Each row was made from one walk, in order. Every step used is in the known rows, and no mark comes twice. Write each row's walk.
In the rows, 128 means zero.
Known rows:
beren/pupan: 136	155	110	134	130	123	125	112	114	109	120	96	149	120	109	174	128	159	150	147	97	84	129	124	121	131	92	123	112	138	130	106	151	123	147	123	99	96	127
pekev/fesez/vepozaf/bifar: 133	143	189	158	153	142	132	116	115	110	135	93	141	142	121	206	142	161	126	146	118	144	134	132	139	90	91	161	104	145	152	135	152	129	144	130	130	89	172
rareb/pupan: 133	120	121	173	107	135	138	113	117	118	151	93	133	121	103	167	121	153	160	149	105	109	130	118	123	118	86	144	119	131	146	116	140	122	148	123	115	112	131
gepi/doko: 134	134	165	139	130	139	138	113	119	124	125	88	145	150	111	150	109	157	173	146	99	110	128	115	119	123	88	127	91	153	138	94	145	113	150	122	106	84	114
sapu/bifar/vepozaf: 124	148	134	144	109	139	127	100	161	118	148	97	135	98	127	162	124	166	136	137	108	85	134	137	123	135	94	123	102	132	133	79	138	139	141	99	109	93	107
rareb/fesez/disul: 136	131	114	159	150	127	131	121	116	115	159	91	138	130	100	178	113	147	197	148	109	118	134	103	138	114	84	151	107	145	143	113	151	130	144	118	124	85	147
sapu/bifar/vepozaf/fesez/rareb: 125	148	171	128	127	146	129	100	168	114	167	96	152	114	133	157	120	174	139	161	101	108	146	141	130	143	96	151	107	135	146	68	154	162	142	94	112	88	106
pupan/rareb: 137	160	122	143	137	137	164	95	125	126	117	86	132	122	122	143	126	153	143	159	99	117	128	97	114	119	94	131	121	140	162	98	155	118	150	120	104	93	122
pekev/fesez/disul: 137	136	141	174	160	132	122	119	119	123	147	91	154	139	113	175	107	158	163	152	109	119	128	115	138	123	84	137	121	138	147	125	155	132	141	123	128	86	129
sapu/bifar/vepozaf/fesez/defil: 121	130	152	137	114	145	158	111	159	108	166	99	115	114	139	160	132	167	130	134	106	118	124	135	143	113	88	154	109	124	132	82	149	156	132	103	115	92	124
bifar/vepozaf: 134	132	123	134	131	140	128	105	156	119	146	97	129	114	125	156	125	165	134	136	104	109	129	125	127	127	89	132	117	128	136	90	141	129	141	114	108	92	113
beren/pupan/rareb/fesez/disul/sidu: 149	158	61	158	184	115	147	121	110	116	148	78	149	116	112	200	121	149	194	169	98	86	143	90	134	118	91	153	100	154	174	128	173	121	152	122	92	99	127
beren/pupan/rareb: 141	178	93	136	150	123	152	104	120	117	105	90	147	117	124	165	130	155	154	165	92	85	131	105	115	124	96	127	118	140	160	109	158	115	152	122	98	98	114
gepi/doko/defil/fesez: 133	135	136	124	138	121	120	109	103	118	140	77	158	151	122	131	109	151	127	153	105	118	124	122	123	151	92	94	106	147	145	76	140	119	146	116	108	76	139
pekev/fesez: 138	139	138	157	146	143	134	109	122	123	125	98	155	136	114	167	114	159	150	142	102	113	136	123	116	112	90	134	119	137	136	133	148	131	142	125	128	87	135
sapu/bifar/danita: 123	155	149	143	105	137	134	104	150	121	139	92	190	104	112	158	115	154	123	130	97	97	133	131	119	135	92	126	113	140	120	76	144	125	143	103	109	103	145
vepozaf/bifar/sapu: 132	150	157	136	130	140	125	109	134	113	135	88	140	131	103	202	156	149	145	136	101	124	115	118	127	123	95	140	103	135	136	79	144	110	142	118	110	70	142
fesez/defil/doko/garako: 121	146	131	132	95	135	142	111	113	118	127	66	121	124	102	111	148	146	119	168	111	131	117	137	117	113	88	113	108	125	131	91	145	133	142	133	93	77	149
danita/bifar/sapu: 132	160	136	137	132	137	122	106	139	119	135	84	205	121	101	192	128	148	149	129	101	122	115	123	109	140	94	120	124	143	162	88	143	103	140	113	116	73	128
sidu/disul/fesez/defil/doko/garako: 123	145	147	150	114	143	140	108	104	113	140	55	118	122	109	130	175	140	114	177	116	117	123	130	107	138	87	91	111	131	132	131	143	147	146	130	88	69	151
sidu/disul/fesez/pekev: 133	137	191	156	146	143	138	98	132	117	161	84	130	127	112	172	151	158	135	177	114	103	129	114	119	161	95	112	123	148	144	130	152	133	151	121	95	86	150
pekev/fesez/rareb/pupan: 137	128	127	178	154	141	126	114	128	125	148	96	160	137	110	181	108	160	176	175	100	106	152	128	113	112	90	161	121	131	160	135	141	131	148	124	133	106	133
sapu/bifar/vepozaf/fesez/disul: 125	138	176	155	118	135	128	115	155	113	181	92	140	109	132	170	117	169	146	148	111	116	127	128	158	148	87	143	107	137	147	75	163	161	137	96	118	89	107
sapu/bifar: 123	154	143	149	97	137	136	99	127	117	135	92	142	111	107	158	123	158	144	141	107	93	131	127	116	136	95	117	102	143	130	86	144	136	145	106	108	94	123
pupan/rareb/fesez/defil/doko/gepi: 133	156	94	128	148	139	178	109	109	112	128	89	105	105	120	144	132	135	151	168	103	141	137	105	115	100	87	146	134	132	145	137	147	133	140	134	110	94	146
vepozaf/fesez: 134	132	169	134	116	145	150	108	119	111	142	92	141	135	113	151	125	159	137	139	100	141	128	114	132	123	88	143	121	141	138	102	165	145	141	121	112	88	136
doko/defil: 134	132	102	131	130	126	129	94	117	112	146	93	130	130	113	138	136	152	134	145	116	120	117	119	126	125	94	130	127	135	133	88	142	128	141	120	128	86	134
defil/doko: 126	157	132	136	106	134	122	106	109	116	123	88	130	118	103	127	124	150	105	135	104	121	131	131	115	142	94	101	127	138	139	92	152	133	144	124	96	86	139
pupan/rareb/fesez/defil/doko: 129	167	73	142	152	133	174	112	113	118	118	87	103	119	121	134	128	137	153	149	99	126	136	106	113	92	93	140	124	132	163	114	148	127	143	127	108	83	158
gepi/doko/garako: 134	135	183	135	113	141	139	115	122	130	123	64	161	153	104	135	123	154	191	178	105	110	123	123	115	117	86	125	75	150	135	95	146	116	153	127	100	73	112
danita/bifar/vepozaf/fesez: 132	147	163	132	131	141	134	111	153	112	159	89	198	119	128	174	121	165	131	126	96	138	129	131	125	129	88	149	126	137	169	99	159	143	137	111	111	87	116
disul/fesez/pekev: 133	133	176	162	141	141	139	92	136	117	154	89	137	131	114	141	132	171	140	178	109	108	123	115	118	134	97	134	128	146	135	112	155	132	148	120	98	84	168
danita/bifar: 129	155	143	144	121	133	132	103	120	118	134	86	203	123	102	168	119	152	141	131	99	120	126	122	105	129	91	128	115	146	164	100	148	120	142	119	106	90	132
vepozaf/fesez/disul/sidu/zegube: 135	102	147	162	138	138	117	114	103	111	177	84	152	138	106	164	112	159	136	151	124	129	128	107	146	125	85	153	113	148	145	78	185	146	144	122	100	85	105
garako/doko/defil: 141	120	102	120	128	126	121	101	110	111	159	86	135	113	110	135	122	160	166	141	109	119	119	114	127	98	91	158	125	143	135	93	136	130	144	115	121	83	145
disul/sidu/zegube: 134	113	108	150	127	142	117	99	108	117	146	89	150	127	101	155	119	156	124	140	122	99	134	115	114	119	92	132	108	144	131	80	160	123	148	124	89	91	105
gepi/doko/defil: 135	131	130	132	143	129	127	105	116	118	138	89	139	154	116	135	120	152	167	149	112	110	117	118	125	124	91	128	104	151	137	87	140	116	147	122	129	78	116
pupan/rareb/fesez/disul/sidu/zegube: 142	129	67	171	174	130	137	110	105	122	154	81	146	126	111	176	109	145	184	165	123	101	143	83	128	101	89	159	105	151	170	96	172	123	152	122	103	84	109
pekev/fesez/defil/doko/gepi: 130	136	140	140	138	145	142	112	107	111	130	96	124	119	116	150	127	149	112	155	107	141	128	138	120	116	84	130	142	125	118	147	144	141	132	140	116	94	142
beren/pupan/rareb/fesez/defil/doko: 133	183	45	134	162	119	161	122	105	110	105	90	114	115	123	157	133	139	160	156	92	93	139	114	114	99	94	135	121	131	160	126	151	124	146	129	104	88	153
rareb/fesez/disul/sidu/zegube: 138	107	85	170	156	131	111	118	104	114	171	86	148	128	96	182	107	148	182	144	127	100	142	102	133	107	85	156	99	150	140	97	164	130	146	122	107	83	120
defil/fesez/vepozaf/bifar: 125	146	193	135	118	130	128	111	102	105	144	76	146	129	120	186	140	157	79	150	113	157	131	130	140	130	92	118	104	145	154	91	151	126	146	120	89	93	192

Write each row's walk:
132	123	96	143	144	137	162	117	120	110	143	96	112	133	109	168	129	147	183	134	104	120	131	112	122	81	86	162	106	133	128	117	137	125	138	124	121	88	165
rareb/fesez/defil
140	160	135	140	163	133	175	105	142	127	137	91	133	128	120	163	118	152	190	180	100	111	139	96	121	109	99	159	119	146	177	117	159	116	153	123	114	89	158
pupan/rareb/fesez/pekev
136	145	76	145	163	137	189	109	122	119	128	90	108	129	124	161	129	143	188	153	100	122	133	90	117	74	89	166	111	133	157	119	145	119	144	124	118	88	153
pupan/rareb/fesez/defil
133	125	120	154	153	143	155	113	121	119	132	98	128	143	120	165	124	157	151	141	104	121	126	122	121	90	86	149	119	128	132	130	142	127	135	129	126	88	147
pekev/fesez/defil
129	146	209	130	139	138	139	112	172	116	175	92	198	122	127	172	119	172	132	155	99	136	127	137	134	139	94	158	129	141	182	94	166	136	139	114	108	89	136
danita/bifar/vepozaf/fesez/pekev
129	151	187	128	131	133	119	113	120	108	145	74	148	125	120	210	148	153	83	147	115	155	120	130	144	143	94	111	109	141	152	80	147	111	143	116	99	76	185
defil/fesez/vepozaf/bifar/sapu
130	126	95	143	136	117	112	101	110	115	170	79	158	128	115	146	119	152	120	182	106	121	138	128	118	152	94	121	132	126	162	82	134	131	147	114	116	104	157
doko/defil/fesez/rareb/pupan
131	139	166	139	151	136	141	124	136	104	148	91	177	126	114	207	138	146	142	131	108	147	142	126	141	81	87	181	104	149	136	114	148	116	145	124	126	98	207
rareb/fesez/vepozaf/bifar/danita
130	150	133	139	134	134	121	105	155	118	144	90	193	110	120	172	122	162	134	128	101	114	129	132	111	130	90	133	118	136	167	92	141	124	139	112	108	90	111
danita/bifar/vepozaf
136	147	181	151	164	148	125	118	134	112	138	94	147	138	121	227	149	156	131	143	120	145	123	134	144	100	94	152	113	143	149	126	147	113	141	125	136	72	166
pekev/fesez/vepozaf/bifar/sapu
123	140	111	162	128	140	139	102	104	108	136	85	107	123	115	116	142	156	106	146	106	121	121	126	111	116	91	115	136	132	125	109	146	144	138	124	94	77	168
disul/fesez/defil/doko
133	126	201	124	136	143	146	111	174	118	174	97	132	129	133	156	123	175	131	165	104	133	127	130	147	137	92	155	130	133	152	89	165	142	140	117	106	90	138
bifar/vepozaf/fesez/pekev
124	131	158	158	116	143	131	110	165	116	184	94	146	108	129	175	117	170	157	171	103	103	150	141	132	139	92	167	113	128	160	87	147	159	145	97	120	109	107
sapu/bifar/vepozaf/fesez/rareb/pupan
139	164	51	137	176	121	176	118	116	110	117	94	119	123	127	181	133	145	197	160	92	88	135	101	118	82	91	162	112	133	155	131	147	117	146	126	113	95	144
beren/pupan/rareb/fesez/defil
132	132	210	130	124	141	154	107	139	117	160	94	142	139	113	150	123	167	138	168	103	140	125	119	141	135	94	151	127	144	148	97	172	138	144	123	106	89	154
vepozaf/fesez/pekev
134	139	138	157	151	145	125	85	125	115	144	87	147	133	113	139	132	169	148	176	101	110	137	113	102	130	96	137	120	143	132	99	149	141	149	113	101	81	148
disul/fesez/rareb
138	125	106	113	122	118	113	103	96	111	160	74	159	109	116	133	110	160	124	143	103	127	124	118	126	124	91	122	128	140	144	85	136	134	144	110	101	82	167
garako/doko/defil/fesez
135	123	165	146	143	134	129	119	151	113	180	91	133	126	131	165	120	167	144	148	108	140	123	117	161	136	81	153	123	132	151	87	166	150	137	112	115	87	112
bifar/vepozaf/fesez/disul
139	106	153	148	147	140	132	117	146	114	196	81	138	123	124	172	124	169	127	144	110	141	128	116	160	139	82	157	113	142	156	91	177	149	138	113	90	97	113
bifar/vepozaf/fesez/disul/sidu
143	114	161	115	110	143	132	104	111	112	155	87	144	95	104	160	113	163	170	157	102	133	128	112	123	106	82	163	123	149	116	122	140	133	144	123	96	101	129
garako/doko/gepi
134	131	167	158	145	146	135	101	110	106	158	84	119	121	123	183	157	154	114	160	132	126	131	117	129	143	89	109	120	155	143	144	147	137	149	121	108	91	153
sidu/disul/fesez/vepozaf
131	131	154	121	143	121	122	110	101	112	151	78	146	148	135	143	112	155	105	163	126	141	122	130	143	144	91	99	111	157	155	85	143	116	147	120	115	83	161
gepi/doko/defil/fesez/vepozaf
139	167	136	142	173	140	160	113	136	113	133	85	127	125	125	222	156	141	172	156	117	142	130	102	138	89	97	168	104	149	175	114	151	104	149	120	131	72	170
pupan/rareb/fesez/vepozaf/bifar/sapu
127	132	152	132	138	140	155	115	153	108	163	90	172	126	132	172	130	163	130	126	98	145	120	133	130	106	83	166	127	127	164	97	151	140	130	115	112	88	131
danita/bifar/vepozaf/fesez/defil
129	148	174	139	127	135	132	111	139	115	133	86	186	128	107	177	141	150	119	127	89	128	129	122	124	108	88	159	108	137	126	81	149	115	143	121	104	96	167
vepozaf/bifar/danita
137	119	129	160	137	131	127	108	113	118	172	78	140	127	99	167	122	158	138	149	113	123	126	105	140	140	86	136	105	151	148	93	167	126	144	120	85	99	127
fesez/disul/sidu
127	141	191	141	126	137	135	108	114	105	142	89	126	132	114	188	152	157	121	147	119	147	125	127	142	104	91	155	100	148	146	99	152	123	146	126	110	94	168
fesez/vepozaf/bifar
129	136	187	169	141	143	134	99	109	100	149	84	128	132	119	181	162	165	117	155	120	142	124	121	134	102	92	153	108	152	137	121	152	138	147	122	107	85	182
disul/fesez/vepozaf/bifar
135	129	174	150	130	133	138	118	115	111	166	86	141	140	112	160	118	159	150	152	106	147	120	108	153	136	83	149	121	143	148	93	172	147	141	119	114	88	132
vepozaf/fesez/disul
132	126	127	159	129	135	129	106	127	120	156	90	144	129	103	163	118	157	166	174	100	110	142	121	115	128	91	156	117	134	155	99	139	125	151	120	113	110	133
fesez/rareb/pupan
132	137	106	126	122	118	119	97	106	112	147	81	148	127	119	135	124	152	92	149	110	127	122	122	123	150	94	93	129	131	141	78	143	131	141	115	108	85	157
doko/defil/fesez
122	141	168	128	94	142	157	117	110	113	140	67	127	133	110	111	147	149	117	166	105	154	118	138	130	113	85	131	116	127	135	98	162	153	138	132	98	73	156
vepozaf/fesez/defil/doko/garako
134	109	114	169	139	131	106	108	103	118	165	84	148	128	100	164	113	156	138	151	128	104	128	106	136	128	87	137	108	147	142	72	168	126	147	123	93	90	100
fesez/disul/sidu/zegube
129	124	132	158	148	145	154	102	111	108	153	83	105	131	117	170	163	150	133	150	113	112	123	109	115	128	85	119	116	136	128	133	139	137	142	122	101	86	144
sidu/disul/fesez/defil
134	138	146	159	140	145	134	98	113	112	146	82	131	124	112	170	154	151	134	150	111	102	134	107	109	151	89	105	117	146	133	136	144	140	149	118	100	84	131
sidu/disul/fesez
140	155	97	162	171	127	160	114	120	123	145	84	135	125	119	170	114	144	204	165	104	118	136	84	133	110	88	154	111	145	173	113	158	123	149	119	121	86	133
pupan/rareb/fesez/disul
